Known rows, with every step that occurs:
A C W G: [  6  -8  10  -5  18  46 -16 -55   0   2  -2  28  53   6  19 -18 -17  -1
 -16  -2 -17 -23  11 -41]
Y H F: [ 12 -13 -16 -36   9  28 -20 -21   7 -38  15  21 -31  13 -19 -70  28   1
  28 -21   3  23  24 -45]
H F C T: [ -5  25  -5 -46  36  49   9 -21  13 -43  63  74  10 -16 -18 -27  28 -31
  30  -4  14   0  -7 -46]
T H B G W: [  0 -15   0  43  -9  27 -32 -19 -16 -19   3  -5 -14 -31  44 -43  -7  23
 -33 -50  -2 -11 -11 -38]
H F: [ 18 -11  -7 -29  19  34 -17 -25   4 -40  31  47 -10  -2 -35 -58   8  -8
  14 -25   2  33  17 -53]
Y H F C W: [ 21  12 -18 -59   7  62  22 -25  19 -34  11  35  19   6 -16 -30   5  -3
  42   8   8 -32  15 -46]
H Y: [-30 -25  -2   4  30  53  -5 -52 -14 -10  13  21  -2 -19 -17 -61 -17   7
  12 -58  -4  38  -4 -51]
F C W: [ 30   4   5 -22  18  69  29 -50   2 -25  -7  43  54 -28 -19 -20 -31 -10
  20  -5  -5 -25  -5 -48]
D M: [  1 -28   0  -5  43  36 -24 -35 -12 -28  11  38  16  -9 -45 -58 -27   4
  13 -32 -17  25  12 -35]
B G: [ 25 -29   4  20   1  37 -29 -50 -10 -22 -10  13  -3 -23  13 -63 -24   2
   5 -33   1  30 -21 -53]
A C Y H B: [ 18  16  -8   9  28  13   3 -46 -21 -22   6 -13  22  35   4 -19  19  30
  36 -50  -8  14  31 -28]
G W: [ 29 -22  18  25   9  38 -24 -36   0 -33   5  18 -14 -24  -3 -67 -20   7
 -17 -31 -16   7   9 -29]
C Y H W: [  8  -6   1 -21  17  43   3 -72  -8 -35 -14   4   4  16   9 -34 -19  34
   8 -33  -1  22  11 -10]
F C Y H B G: [ 38  13 -12  25  15  26   6 -51 -19 -29  -3 -25   8 -15  36 -11   3  13
  36 -40  10  16 -16 -43]
T H: [-26 -34   1   2  24  41 -11 -36 -19 -11 -14  27  21 -27   8 -64  -8   1
   2 -51   2  20   0 -47]
Y H: [ 14 -25  -2  -6  11  31 -17 -40 -10 -29 -16   6 -15  -6  -5 -72  13   5
  26 -28 -11  21  13 -42]
A C F: [  4   9   5 -10  47  61   1 -36  14 -39   3  50  36  12   0 -44 -14   0
  36 -30 -14  -5  20 -65]
B C T H: [-54 -17  -1   2  41  45   1 -27 -11   1   1  52  36 -34  13 -46  12 -32
  12 -23   1 -14 -28 -38]
C W: [ 25 -16   3 -30   7  64  10 -48   0 -17  -9  42  36  -9 -28 -45 -23  -3
  -6 -15 -15  -5  10 -36]
C Y H B G: [ 32  -6 -14  18   8  20 -12 -49 -21 -22  -5 -30  -9   5  28 -36  12  21
  10 -49   1  35  -3 -31]
D C: [  7 -17   7 -16   3  60 -18 -65  16 -14 -18  46  -4 -34 -23 -48 -23  -4
  10 -39   6  16  -6 -27]
A C Y H F: [  0   7 -12 -14  30  24  -5 -42   4 -25  15   8   8  55   6 -44   8  22
  43 -42  13  22  34 -27]
F C: [ 28  -6   8   7  30  43   5 -48  -9 -36   2  32  26 -41 -12 -36 -19 -10
  36 -23  -1   8 -10 -61]
Y H W G: [  3 -21   3 -20   4  28 -39 -58  -6 -30  -7   6 -17  -9  33 -31   5  20
 -15  -1 -15   4   3 -35]
H B G: [ 41  -7  -6  15  -3  23 -23 -34 -17 -32  12  12  -7 -19  -2 -35   5   7
   1 -31 -10  25 -12 -59]
H W G: [  7 -16  11 -12  13  33 -35 -61  -8 -31   8  32   2 -23  18 -18 -14  10
 -32  -5 -16  15  -5 -43]

Rows:
[ 24  10  -4 -10  48  41  17 -47   0 -37  31  36  25  -9 -12 -24 -14 -10
  29 -37  21  32   3 -47] => H F C Y
[  9  -9 -15 -27  28  30  -5 -39   0 -29  14   8 -12  26  -4 -60  16   5
  21 -41  11  44  27 -25] => C Y H F
[-23  -4 -11 -21  31  45   4 -21  -1 -30  20  50  22 -27   2 -37   0  -9
  32 -31  25   1  -2 -65] => T H F C
[-63   9   8 -27  34  50  -7 -50  -8 -17  25  58  36 -46  64  10   6  -9
 -22  -3   9 -31 -34 -34] => F C T H W G
[  4  -5   2  15  31  28  -2 -59 -12 -14 -15 -10  25  34  20 -47  -6  26
  38 -50   0  18  23 -22] => A C Y H
[  9   3   6  -2  32  36  -5 -80  -9 -27  -8  -4  18 -18  55   4 -16  15
   4 -13   5   3 -10 -27] => F C Y H W G
[  8  16  -6  -7  34  28   1 -20 -13 -25  37  51  18 -23 -31 -16  41 -33
  17  -3 -21  -6 -13 -43] => H B C T
[-58  -5 -15 -26  36  44  -4  -8   5  -8  35  69  21 -13   0 -43  28 -37
  18 -14  12 -11 -15 -43] => B C T H F
[ 38   0  -5  30  44  22  12 -48 -24 -21   4  15  33 -21 -28 -12  -1 -13
  17 -37 -14  27  -4 -43] => H B C Y
[ 15 -25  -5  25  38  32   3 -57 -14  -9 -32  -9  16  -6   5 -53  -9  -8
  35 -31  -3  19  -3 -30] => B C Y H
[-11 -11  -9  29  48  25  16 -41 -33  -3 -12  12  47 -27   0 -16  -2  -9
   9 -55  -3  15  -8 -43] => T H B C Y
[ 29   0 -10  -5  27  17   5 -43 -23 -28   2  -9   2   8  -7 -35  25  14
  12 -48 -11  37  22 -25] => C Y H B
[-40  21   5  35  -2  30 -28 -11  -6  -8  34  18   7   1  66 -21  14  23
 -19 -39   1 -43 -13 -20] => A C T H B G W
[ 28   9 -20 -10  40  45   7 -12   6 -43  -7  23   2 -13 -16 -34  31 -19
  48  -5 -26 -21  11 -72] => Y H B C F
[ 30  -8 -15  -4  10  28  -9 -30  -7  -2 -13  -1  19 -19   5  -7  28 -19
  -2  21 -31 -38   2 -49] => Y H B C W G
[-100    1   -4  -11   49   70   22  -39  -15    2   31   45   32  -39
   32  -33    2  -11   21  -58   21  -10  -34  -41] => F C T H Y
[-57 -16   2 -24  31  46  -5 -28 -14  -7  15  53  23 -21  17 -57  23 -15
  -8 -41   3   8 -10 -25] => C T H
[-50   2   4 -14  42  55  13 -31 -11 -16  19  55  41 -42  26 -34  13 -20
  19 -32  14 -14 -24 -40] => F C T H
[ -6  -6 -14  -9  16  48  23 -25 -14   0 -17  33  59 -27 -20  -9  -5 -12
   6 -13 -15 -42  -5 -51] => T H B C W
[  4  11 -14 -12  24  21  -2 -15  -9 -24  20  24  -4 -11 -16 -28  59 -24
  34   2 -19 -18  -3 -34] => Y H B C T
[ 20  -6   0  11  41  40  17 -60 -15 -27 -14  -7  22 -13  18 -37 -10   3
  42 -41   8  17  -1 -33] => F C Y H
[ 11  -8  -2   5  26  40   7 -71  -7 -25 -29   2  15   3   6 -23 -27  17
  27 -15  -4   0  -8 -21] => B C Y H W
[  6 -11   8  -4  20  63  -4 -84  10  -6 -19  34  13 -24  -9 -37 -36   0
   0 -61  15  37  -5  -6] => D C Y
[-54  20   8 -41  29  62  18 -47  -4 -32  20  68  39 -30  26  -3  -7   5
  11 -15  14 -33 -26 -30] => F C T H W
[ -8 -14 -12  22  29  23  -2 -23 -25 -12  -7  23  31 -39 -12 -27  10 -10
  21 -34 -11  -6  -9 -63] => T H B C
[-13  24 -14 -52  26  44   5 -14  16 -41  50  48 -12   2   1 -38  50 -22
  48   1  14 -10   0 -38] => Y H F C T
[-35  24  -5 -22  36  40  20 -16 -18 -25  39  55  36 -39   9  -5  41 -17
  16 -30   3 -19 -15 -45] => F C T H B
[-67 -12   4  -8  33  42 -21 -45  -8   1   9  51  32 -38  51  -4   5 -20
 -29   5  -2 -31 -38 -32] => B C T H W G
[ 37   2 -17 -18   4  40  15 -26  -5 -16 -16  10  23  -5 -32 -20  17  -6
  28   9 -26 -42   8 -44] => Y H B C W
